What can hang from each mark:
kemen: kanet
ruku: korat
feluga: gufik sopo vulo
bato: gufik mitaz
sopo: korat numopel
mitaz: bato
femu: mitaz
vulo: bato tada
tada: vulo
korat: mitaz ruku
kanet: bato kemen lemi
numopel: kemen

Every row comes from one small tree of marks. The marks that hang from a mark follow it in brackets, in alphabetical order. Every link used is in the known rows. Which tree was each row made from?
Known rows:
korat(mitaz(bato(gufik)) ruku): 0.54,3.02,1.63,-1.94,1.44,-0.53,1.84,1.13,-0.69,2.99,0.31,3.21,1.39,-0.24,-3.06,-0.20,1.55,1.75,0.88,0.70,-0.19,-0.68,1.62,1.51,-0.62,-0.74,4.24,-0.95
feluga(gufik vulo(tada)): -0.39,1.39,1.36,1.25,2.87,-4.41,0.61,-1.65,-3.19,2.35,0.81,-3.05,-1.82,-1.10,0.79,1.33,3.83,-0.33,0.17,0.10,1.71,-0.69,-1.23,1.01,-0.40,0.40,2.28,1.23
femu(mitaz): -0.92,1.62,-0.80,-0.28,-0.51,-0.36,0.61,-0.16,0.16,1.68,0.07,-1.01,1.05,1.46,0.71,1.73,0.73,1.25,0.66,1.19,0.66,-0.63,1.10,0.78,-0.21,2.00,-0.48,-0.78
sopo(korat numopel(kemen(kanet))): -0.45,-1.60,1.11,-1.48,1.09,-2.35,-1.23,1.75,-2.46,1.33,1.37,-0.14,-2.75,-1.19,2.82,-0.37,-2.87,0.08,-1.90,-1.66,-2.77,0.89,1.59,0.21,0.35,-3.58,-1.67,-1.26
ruku(korat(mitaz)): 2.75,0.02,1.12,0.66,0.75,0.81,0.74,-0.34,1.89,1.40,-0.48,0.78,1.06,-1.35,0.19,0.33,-0.17,-0.41,-0.27,-0.84,0.23,-1.56,-0.35,0.05,0.28,-0.36,4.10,0.27
numopel(kemen): -1.79,0.44,0.47,-1.84,0.04,0.78,0.86,1.56,-0.52,0.71,0.82,0.19,0.05,1.15,0.79,0.40,0.19,-0.90,-0.22,-0.88,-0.38,-0.53,-1.40,2.18,-1.59,-2.56,-0.78,-0.16
kemen(kanet(bato(gufik mitaz) lemi)): 0.60,1.42,1.28,-0.89,-2.73,-1.19,1.72,-1.04,1.95,0.28,-2.62,3.67,0.32,4.05,-1.68,-1.16,-0.44,0.41,1.56,1.51,-1.68,4.93,-0.86,0.17,-1.32,1.40,1.07,-1.64
kemen(kanet(bato lemi)): -0.16,0.63,0.97,-0.53,-2.17,-1.46,0.72,-1.02,1.08,0.18,-2.16,4.03,-0.68,3.04,0.07,-0.04,-0.13,-0.07,1.93,-0.10,-1.32,4.96,0.16,-0.06,-1.56,0.70,-0.34,-1.50
femu(mitaz(bato)): -1.25,2.51,0.00,-0.21,0.46,-0.22,0.97,0.87,-0.55,2.60,-0.91,-0.10,0.94,1.22,1.83,2.13,0.30,1.88,1.09,1.31,1.30,-1.39,1.32,0.35,-0.91,2.74,-1.75,-1.20
feluga(gufik): -0.13,-0.46,0.43,0.56,1.91,-2.44,-0.88,-0.53,-0.72,1.61,1.17,-1.79,-0.23,-0.10,0.85,-0.50,2.07,-0.89,0.15,-0.33,0.34,-1.07,-1.41,0.08,0.69,0.38,1.20,-1.02
sopo(korat(ruku) numopel(kemen(kanet))): -0.72,-0.72,1.81,-2.38,1.44,-3.56,-1.30,2.27,-2.85,1.21,2.39,0.79,-2.55,-1.32,1.27,-0.64,-1.87,0.40,-1.43,-1.91,-3.59,1.54,2.54,1.14,1.00,-4.98,-0.66,-1.74
numopel(kemen(kanet)): -1.86,0.60,1.74,-2.48,-0.54,0.17,0.99,1.54,0.00,0.41,0.91,0.50,-0.03,2.07,1.05,0.19,-0.74,-1.21,-0.16,-0.81,-1.60,1.02,-1.78,2.29,-1.66,-1.48,-0.51,-1.23
ruku(korat(mitaz(bato))): 2.48,0.68,1.67,0.74,1.49,0.83,1.04,0.39,1.41,2.03,-1.13,1.43,0.95,-1.54,1.03,0.60,-0.54,-0.04,0.07,-0.79,0.66,-2.07,-0.28,-0.24,-0.28,0.19,3.31,0.00
ruku(korat(mitaz(bato(gufik)))): 2.54,0.76,1.36,0.43,1.14,1.01,1.39,0.25,1.56,2.28,-1.26,1.31,1.58,-0.83,0.65,0.26,-0.62,0.30,0.15,-0.06,0.63,-1.98,-0.95,-0.08,-0.39,0.38,3.68,-0.28
tada(vulo(bato(gufik mitaz))): 2.40,1.25,-1.36,-1.22,-0.39,-0.44,3.75,-0.14,1.49,2.97,-0.89,-0.38,-0.33,0.67,-0.25,1.03,-2.43,3.40,-1.78,1.17,-0.81,-0.98,-0.54,-0.90,-1.30,-0.40,2.89,-0.17
feluga(gufik sopo): -0.02,0.03,0.62,-1.06,3.40,-3.59,-0.87,-0.12,-0.73,2.89,0.22,-2.86,0.51,-1.82,0.79,-3.28,2.46,-0.92,-0.10,1.62,1.54,-1.67,-1.20,0.35,0.49,0.36,2.02,-1.88
numopel(kemen(kanet(bato))): -2.12,0.85,1.44,-2.36,-0.86,-0.05,1.21,1.22,-0.08,0.57,-0.16,2.08,-0.22,2.69,0.88,0.93,-0.64,-0.56,0.16,-0.98,-1.44,1.89,-1.95,1.99,-2.12,-1.75,-0.72,-0.90
tada(vulo): 1.51,0.10,-2.09,-0.57,0.02,-0.68,2.32,0.67,1.53,1.56,-0.45,-0.54,-1.75,-0.27,0.11,0.74,-1.56,1.97,-0.84,-0.31,-0.97,0.22,0.81,-0.73,-2.13,0.26,1.29,-0.01
sopo(korat(mitaz ruku) numopel(kemen(kanet))): 0.18,-0.20,2.06,-2.66,1.69,-2.99,-0.61,1.95,-2.61,2.50,2.30,1.62,-2.34,-1.85,0.16,-0.54,-1.42,0.56,-1.72,-2.04,-3.24,0.93,3.30,1.40,0.53,-4.83,1.71,-1.41
vulo(bato(gufik mitaz) tada): 0.95,2.54,1.65,-1.54,-1.63,-0.57,2.69,-2.44,-2.22,1.75,-0.64,0.85,1.51,1.28,-0.01,2.13,-2.08,2.80,-1.64,2.29,0.93,-1.09,-2.46,0.60,1.63,0.68,2.34,1.60
kanet(bato kemen): -0.83,1.02,-2.41,-0.39,-1.76,-1.23,1.15,0.14,0.48,1.36,-3.07,5.11,-0.31,2.03,-0.62,1.92,1.25,2.44,0.07,0.77,-0.29,2.42,1.26,-1.46,-0.20,-2.36,0.02,0.36
mitaz(bato(gufik)): -0.57,1.53,0.57,-0.40,0.76,0.45,1.29,1.21,-0.64,1.72,-1.54,1.08,1.09,1.04,0.94,0.06,-0.86,1.51,0.83,1.69,0.78,-0.93,-1.21,-0.24,-1.27,1.51,-0.91,-1.09
mitaz(bato): -0.55,1.32,1.11,0.14,1.40,0.18,0.55,1.45,-0.98,1.29,-1.38,1.27,-0.20,-0.31,1.66,0.58,-0.67,0.88,0.63,0.17,0.84,-1.10,0.23,-0.55,-1.09,1.11,-1.78,-0.62
vulo(bato): 0.20,0.45,0.70,-0.28,0.20,-0.05,0.53,-1.15,-1.34,1.85,-0.03,0.75,0.57,-0.15,1.89,2.09,-0.93,1.31,-0.78,-0.14,0.71,-1.69,-0.45,-0.57,0.78,-1.96,0.20,0.00
ruku(korat): 1.87,-0.50,0.92,0.84,0.48,0.19,0.15,0.01,1.69,0.08,-0.35,0.01,0.84,-0.84,1.31,0.17,-0.64,-0.57,0.01,-0.65,-0.15,-0.93,-1.13,-0.30,0.67,-0.47,1.67,-0.06
sopo(numopel(kemen)): -0.67,-0.10,0.24,-1.22,0.78,-1.25,-0.17,1.45,-1.42,0.51,0.49,0.15,-1.39,-0.77,1.28,-0.53,-1.54,0.09,-0.81,-1.54,-2.51,-0.09,1.08,0.16,-2.14,-3.25,-1.95,-0.73
korat(mitaz ruku): 0.92,1.96,1.27,-1.70,0.88,-0.86,0.87,0.30,-0.26,1.74,1.26,2.51,0.69,-0.96,-3.78,-0.24,2.16,0.68,0.24,-0.50,-0.69,0.02,2.44,1.68,0.27,-1.86,4.85,-0.22

Which tree is each row?
-0.15,1.54,0.75,-1.47,-1.42,-0.43,2.02,-2.71,-3.10,2.02,-0.08,1.18,1.40,1.24,1.71,3.27,-1.85,2.74,-0.86,1.44,1.34,-0.89,-2.40,0.64,0.98,0.13,1.13,1.34 -> vulo(bato(gufik) tada)
0.16,-0.38,1.87,-1.60,2.04,-1.70,-0.31,2.12,-2.73,3.26,0.56,1.30,-2.71,-1.89,2.47,0.06,-2.73,0.61,-1.90,-1.79,-1.90,-0.22,2.48,0.20,-0.66,-2.92,-0.23,-1.26 -> sopo(korat(mitaz(bato)) numopel(kemen(kanet)))
0.71,2.09,-2.12,-0.23,-3.03,-1.54,2.03,-0.41,2.20,1.58,-4.74,6.71,-0.67,3.41,-2.45,-0.35,2.47,1.70,1.15,1.48,-0.20,4.40,2.43,-1.26,-0.72,-2.54,0.71,0.10 -> kanet(bato(mitaz) kemen lemi)
-0.38,1.35,-3.61,-0.73,-3.55,-1.20,2.22,-0.81,1.62,2.26,-4.27,6.74,0.50,4.70,-1.30,0.25,2.45,2.24,2.17,2.25,0.06,4.75,1.16,-0.87,-1.55,-2.65,0.42,-0.66 -> kanet(bato(gufik) kemen lemi)
0.72,3.53,1.87,-1.53,2.06,-2.85,2.88,-1.51,-2.51,3.41,-1.72,-2.22,0.56,-1.74,-0.43,-0.63,1.26,1.91,-1.12,3.99,2.68,-1.43,-0.96,1.10,-0.48,-0.75,3.40,1.22 -> feluga(sopo vulo(bato(gufik mitaz) tada))
-1.65,0.64,1.43,-2.36,-1.10,0.04,1.20,1.18,0.38,0.66,0.40,1.37,-0.28,2.68,1.01,-0.32,-0.05,-1.61,0.75,-0.78,-1.41,2.11,-1.18,2.43,-2.20,-1.83,-0.71,-1.50 -> numopel(kemen(kanet(lemi)))
0.03,1.71,0.60,0.54,1.37,-1.10,1.94,-1.20,-1.65,2.53,-0.37,-1.32,0.09,-0.07,0.45,1.77,1.46,1.38,-0.10,1.35,1.23,-1.15,-0.69,0.24,-0.99,-2.20,1.69,0.57 -> feluga(vulo(bato(gufik)))
2.40,1.10,-0.98,-0.80,0.02,-0.68,3.17,0.05,1.21,2.66,-0.87,-0.24,-1.29,-0.34,0.22,1.45,-2.29,2.94,-1.89,0.18,-0.76,-1.12,0.43,-1.13,-1.17,-0.69,2.25,0.13 -> tada(vulo(bato(mitaz)))
0.26,1.92,-1.46,-0.44,-1.89,-1.39,1.72,0.34,1.43,1.08,-3.67,4.81,-0.15,2.13,-2.38,0.75,1.04,2.55,-0.70,1.50,-0.71,2.18,1.21,-1.45,0.37,-1.78,1.15,0.65 -> kanet(bato(mitaz) kemen)
0.60,3.05,1.72,0.06,0.59,-1.71,2.88,-1.96,-2.48,2.15,-0.76,-1.10,-0.20,-0.07,-0.34,2.15,0.84,1.96,-0.88,2.01,1.52,-0.81,-1.14,0.80,-0.31,-0.66,2.60,2.04 -> feluga(vulo(bato(gufik mitaz) tada))
-0.07,2.73,1.59,-1.08,2.58,-3.06,1.86,-1.53,-3.37,3.27,-1.27,-1.83,-0.47,-2.75,1.26,0.56,1.48,1.43,-0.73,2.36,3.04,-1.40,0.12,0.85,-0.79,-1.42,1.98,1.38 -> feluga(sopo vulo(bato tada))
0.14,1.62,1.65,-0.16,5.18,-4.94,0.43,-1.14,-2.61,5.13,-0.14,-4.02,-0.35,-2.88,1.74,-1.14,4.08,0.00,-0.33,1.97,2.85,-2.89,-0.92,0.36,-0.34,-2.10,3.10,-0.93 -> feluga(gufik sopo vulo(bato))
-0.20,2.34,1.02,0.12,0.71,-1.72,2.45,-2.12,-3.12,2.32,-0.41,-0.89,-0.27,-0.11,0.82,3.05,0.93,1.89,-0.34,1.38,1.77,-0.76,-1.11,0.83,-0.72,-1.07,1.79,1.92 -> feluga(vulo(bato(gufik) tada))
0.33,2.13,-1.98,-0.99,-2.53,-0.98,2.52,0.11,1.76,1.57,-3.72,4.56,1.17,3.50,-3.04,0.23,0.86,3.15,-0.52,3.01,-0.81,2.33,-0.23,-1.17,0.10,-1.39,2.01,0.11 -> kanet(bato(gufik mitaz) kemen)
0.24,1.99,2.00,-0.47,5.01,-6.77,0.47,-1.75,-4.88,4.93,-0.14,-3.58,-1.71,-4.01,2.61,-0.52,2.41,1.05,-1.03,1.44,1.78,-2.29,0.14,0.01,-0.80,-2.09,2.24,-0.06 -> feluga(gufik sopo(numopel) vulo(bato tada))
0.00,0.01,1.81,-2.53,1.47,-3.16,-0.46,1.74,-2.74,2.63,1.54,2.79,-2.42,-1.49,0.01,-0.04,-1.26,0.99,-1.44,-2.15,-3.14,1.52,3.21,1.23,0.19,-5.05,1.58,-1.25 -> sopo(korat(mitaz ruku) numopel(kemen(kanet(bato))))
-0.34,1.16,-3.04,-0.19,-2.90,-1.49,1.49,-0.63,1.28,1.79,-4.13,6.96,-0.74,3.35,-0.63,0.83,2.66,1.65,1.95,0.69,0.17,4.59,2.57,-1.22,-1.31,-3.11,-0.44,-0.18 -> kanet(bato kemen lemi)
0.86,2.35,1.30,0.52,1.27,-1.10,2.37,-1.06,-0.96,2.32,-0.76,-1.46,0.20,-0.04,-0.77,1.00,1.34,1.41,-0.68,1.96,0.97,-1.31,-0.77,0.20,-0.55,-1.82,2.52,0.82 -> feluga(vulo(bato(gufik mitaz)))
0.98,2.42,1.90,-1.36,2.51,-3.28,2.08,-1.27,-3.45,4.11,-1.18,-2.56,-0.34,-2.46,0.50,-0.43,0.77,2.11,-1.86,3.85,3.17,-1.55,-0.43,1.07,1.32,-1.50,3.44,1.31 -> feluga(sopo(korat) vulo(bato(gufik mitaz) tada))
0.72,1.59,0.95,-0.69,4.01,-2.34,1.24,0.54,-1.93,4.48,-1.29,-2.24,-0.75,-3.17,-0.08,-1.85,2.17,0.80,-0.64,2.91,3.02,-1.47,1.25,0.79,-0.61,-1.24,3.23,-0.01 -> feluga(sopo(korat(mitaz(bato(gufik)))) vulo)
-0.07,2.93,1.24,-1.43,2.15,-2.81,2.47,-1.64,-3.16,3.60,-1.34,-1.98,0.48,-1.85,0.82,0.23,1.30,1.87,-0.57,3.46,2.95,-1.32,-0.88,1.08,-0.93,-1.10,2.51,1.06 -> feluga(sopo vulo(bato(gufik) tada))
-0.04,0.44,2.59,-2.58,2.38,-2.91,-0.34,2.66,-3.10,3.12,1.53,2.27,-2.44,-2.05,0.91,-0.30,-1.72,0.95,-1.43,-1.95,-2.85,0.35,3.38,1.11,0.03,-4.29,0.84,-1.70 -> sopo(korat(mitaz(bato) ruku) numopel(kemen(kanet)))
0.31,1.29,1.67,-1.10,-1.89,-1.06,1.49,-0.55,1.39,-0.01,-1.84,2.34,0.66,3.11,-1.62,-0.40,-1.47,1.05,0.18,1.54,-1.96,3.36,-1.81,0.05,-0.56,1.88,1.41,-1.28 -> kemen(kanet(bato(gufik mitaz)))
-0.78,1.17,-2.90,-0.95,-2.34,-0.92,1.92,-0.10,0.86,1.80,-3.17,4.87,1.01,3.45,-1.36,1.38,1.09,3.12,0.27,2.25,-0.41,2.53,-0.16,-1.14,-0.45,-1.97,0.88,-0.08 -> kanet(bato(gufik) kemen)
1.09,1.15,2.31,-0.06,5.59,-5.42,0.11,-0.76,-2.94,5.59,0.14,-4.54,-1.21,-3.54,1.44,-1.79,3.47,0.22,-1.70,2.33,3.05,-3.13,-0.46,0.31,1.90,-2.50,3.97,-0.69 -> feluga(gufik sopo(korat) vulo(bato(mitaz)))
